What can hang from each mark:
U: A E
H: J U Z
X: A
R: A E H
J: A H
E: J R U
A: J R U X
Z: H

Every row comes from one small tree of marks. Brackets hold a mark, then the marks that hang from it, in alphabetical order. Every link used is in the known rows. Which tree was each row made from?
(in the rows, 128 means zero)
Known rows:
[J [A R] [H [U E] Z]]: [136 117  44  91 244 168 124 118 158 165 133 193 164  77 118 133 133 137
 169 136 105 161 147  61 136]
[U [A [J H] [R E] X]]: [106 144 112 118 197 152  85 178 148 137 169 159 152 137 123 149 178 123
 193  95  76 133 107 141 164]
[E U]: [ 90 126 100 133  65 132 103 108 130 129  78 150 163 117 139  97 117 128
 134 106 154 153 114 110 105]
[A J [R E H] U X]: [165 168 177 156 155 149 113 192 165  84 192 126 100 131 115 164 184 115
 187 145 101 138 113 179 159]
[R [E J [U [A X]]]]: [107 112 109 152  59  97  82 161 139 106 124 154 185 124 124 112 126 126
 168 102 100 146 100 104 128]
[U [A J X] [E [R H]]]: [123 101 120 155 148  97 124 109 162 115 118 174 158 218 102  91 193 124
 157  97  83  79  95 157 103]
[R [A U X] E]: [143 150 163 143  73 136  99 135 143 118 154 147 132 143  98 167 113 124
 181 127 134 177 129 139 155]
[X [A J U]]: [143 150 139 125 115 125 103 136 173 144 133 131 146 149 139 113 136 129
 143  93 173 157 124 153 137]
[A [J [H Z]] R [U E]]: [135 135  75 111 223 141 127 129 189 136 160 141 173  72 155 131 182 132
 153 124 124 138 137 142 140]
[E J R [U [A X]]]: [ 96 109 104 161  73  91  99 164 156 115 119 138 191 150 146  67 138 137
 166  91 100 134  98 117  94]
[Z [H [U E]]]: [110  73  95 136 109 166 117  71 116 148  76 180 164 144 104  92 128 132
  94 129 116 151 126 113  80]
[X [A J]]: [127 142 129 124 101 123  86 115 143 160 105 144 141 164 122 111 120 134
 136  98 162 139 114 148 121]
[E R]: [ 84 126 126 140  84 135 121 107 120 144  95 128 140 162 126 100 106 125
 145 103 135 139 121 125  86]
[X [A [R H]]]: [133 149 146 127 122 125 118 117 143 116 104 143 121 163 102 122 121 113
 144 138 157 126 112 131  95]
[X [A [U [E R]]]]: [115 134 124 128 102  95 130  87 179 137 105 135 161 177 135 108 110 135
 144 105 164 153 134 128  75]
[U [E [J A H] R]]: [ 74 110  44 127 140 113 109 103 158 183 125 173 168 147 168  64 108 126
 187  88  94 104 121  94  79]
[A [R H] [U E]]: [129 126 112 138 149 117 147 104 170 104 117 152 139 132 132 116 161 107
 133 139 131 121 120 154 100]
[J A]: [ 97 129  94 114 120 157 106 121 124 160  94 179 143 142 135  97 116 110
 163  87 137 154 115 105 141]
[R A [E U] [H J]]: [133 102 134 153  56 120  85  90 133  88  95 161 122 127  41 169 102 112
 160 141 128 114 128 110  96]
[E [J A] R]: [ 94 121  98 147  96 118 103 146 138 160 122 141 143 148 151  72  96 118
 175  93 106 130 112 113 100]
[A J [R H] U]: [148 146 142 147 162 137 129 160 171 104 155 123 116 125 135 119 181 106
 147 128 125 118 112 181 134]
[J [A [R E H] X]]: [135 163 147 134 155 165 106 171 131 102 152 175  99 149 100 154 145 103
 211 136  92 141 108 121 155]
[A J [U [E [R H]]] X]: [146 134 143 164 139 118 137 128 184 108 155 146 134 183 132 102 189 132
 167 120 108 105 116 175 105]
[A [J H] X]: [105 146 103 124 147 177  96 144 138 170 149 166 148 142 150  98 164 141
 173  92 122 131 118 142 142]
[E J]: [ 98 110 100 147  58 117 103 123 122 157 106 140 156 126 145  80  98 122
 126 111 136 133 114 131  99]
[R [A J X] E H]: [161 141 172 160  84 125  85 123 131 112 153 160 104 177  64 163 137 120
 181 142 103 107 105 161 144]
[R A E [H J U]]: [164  85 145 149  94 146 100  93 121 121 118 168 100 138   8 187  87 121
 146 157 117 127 148 101 105]
[R A [H J [U E] Z]]: [184  59 101 141 136 130 123  54 144 123  95 189 142 118  15 161 113 136
 115 168 128 120 154  94  95]

Which tree is each row?
[163  97 141 166  50  99 101 104 122 127 142 147 114 137  51 148  66 120
 149 167 105 113 126 102  99] => [R A [E J] [H U]]
[167 168 178 137 144 116 110 157 177  92 167 114 104 143 100 169 145 109
 171 139 139 132 119 160 135] => [X [A J [R E H] U]]
[145 117 132 141 133 147 109 138 139  56 113 134 131  63  54 188 136 115
 160 163 121 136 138  98 111] => [A [R [E U] [H J Z]]]
[174 119 130 126 185 197 137 167 164  93 150 184 139 106  88 138 177 113
 194 114 137 159 147  96 173] => [R [H [J [A U X]] Z]]
[156 133 155 161  79 118 121 113 148  74 123 142 150 143  70 130 131 137
 185 154 127 125 117 101 101] => [E [R [A X] [H Z]] U]
[159 146 146 148 108 134  91 152 167 141 162 148 137 149 129 125 156 136
 164 111 132 156 115 185 162] => [R [A J U X]]
[147  69  89 137 160 102 126  84 154 137 100 190 161 172  79 103 168 121
 112 112 100  92 111 122 112] => [R [H [U [A J] E]]]
[116 119  69 141 110 119  91 134 149 168 122 198 163 146 160  74 128 132
 167 105 102 139 107 131 126] => [U [E [J [A X]]]]
[ 71  93  50 125 101 106 101 124 151 144 105 162 211 107 159  60 130 121
 153  74 122 117 109  78 102] => [E [J H] [U A]]
[131 100  90 154  64  70 105  87 170 151 120 153 171 129 141  97 102 124
 126 126 134 132 122 155  98] => [R [A [U [E J]]]]
[123  79 115 158  98 101 115  49 147 125  83 168 126 186  55 129 114 122
 139 134 115  83 129 144  50] => [U [E [R A [H J]]]]
[127 100  90 111 159 181 106 129 127 142  96 179 153  95  90 134 127 119
 159  98 139 164 144  84 150] => [H [J A] Z]
[129 149 145 144 134 160 123 151 131 107 130 157 118 151 115 117 159 118
 160 143 118 131 105 153 119] => [A [R H] X]
[165 124 130 152 112 151 104 171 129 128 169 180 112 137  89 129 108 124
 195 143  85 139 123  83 142] => [R [E [J [A X]]] [H U]]
[137 107  56 135 162 112  97 146 159 173 129 179 145 105 143  97 109 134
 141 138  86 149 120 122 109] => [H [U [E [J [A R]]]]]
[ 71  75  35 119 127  94 113  81 149 172  99 184 211 140 150  64 132 118
 133  79 111  99 114  99  92] => [U A [E [J H]]]
[168 117 130 133 166 160 145 131 130 104 127 142 129  93  69 147 132 124
 131 172 128 144 136  93 119] => [A [R [H U Z]]]
[116 154 144 131 123 142 117 155 144 110 143 116 128 102 129 163 123 108
 157 130 130 177 129 142 137] => [A [R E] U]
[116 165 137 123  86 110  79 137 148 106 105 127 138 115 112 159  93 130
 161 135 148 172 117 112 104] => [X [A [R [E U]]]]
[136 157 146 156 106 131 101 205 157 111 187 115 132  97 151 143 130 125
 175 142 104 174 122 161 140] => [A [R [E J]] U X]
[150 150 160 160 110 123  99 157 174 135 171 123 129 170 126 123 149 141
 180 111 115 149 117 188 135] => [E [R [A J U X]]]
[131 116  68  90 196 197 127 124 132 169 132 185 163  87 107 122 116 132
 178 109 133 169 152  30 155] => [J A [H U Z]]
[104  48  82 127 134 146 120  72 123 141  65 193 194 162  92  86 147 121
  92 102 103 143 115 100  94] => [Z [H [U A E]]]
[199 136 148 147 195 170 123 179 149 106 172 146 117 106  79 149 177 144
 153 172 101 141 125 138 151] => [A J [R [H U Z]] X]
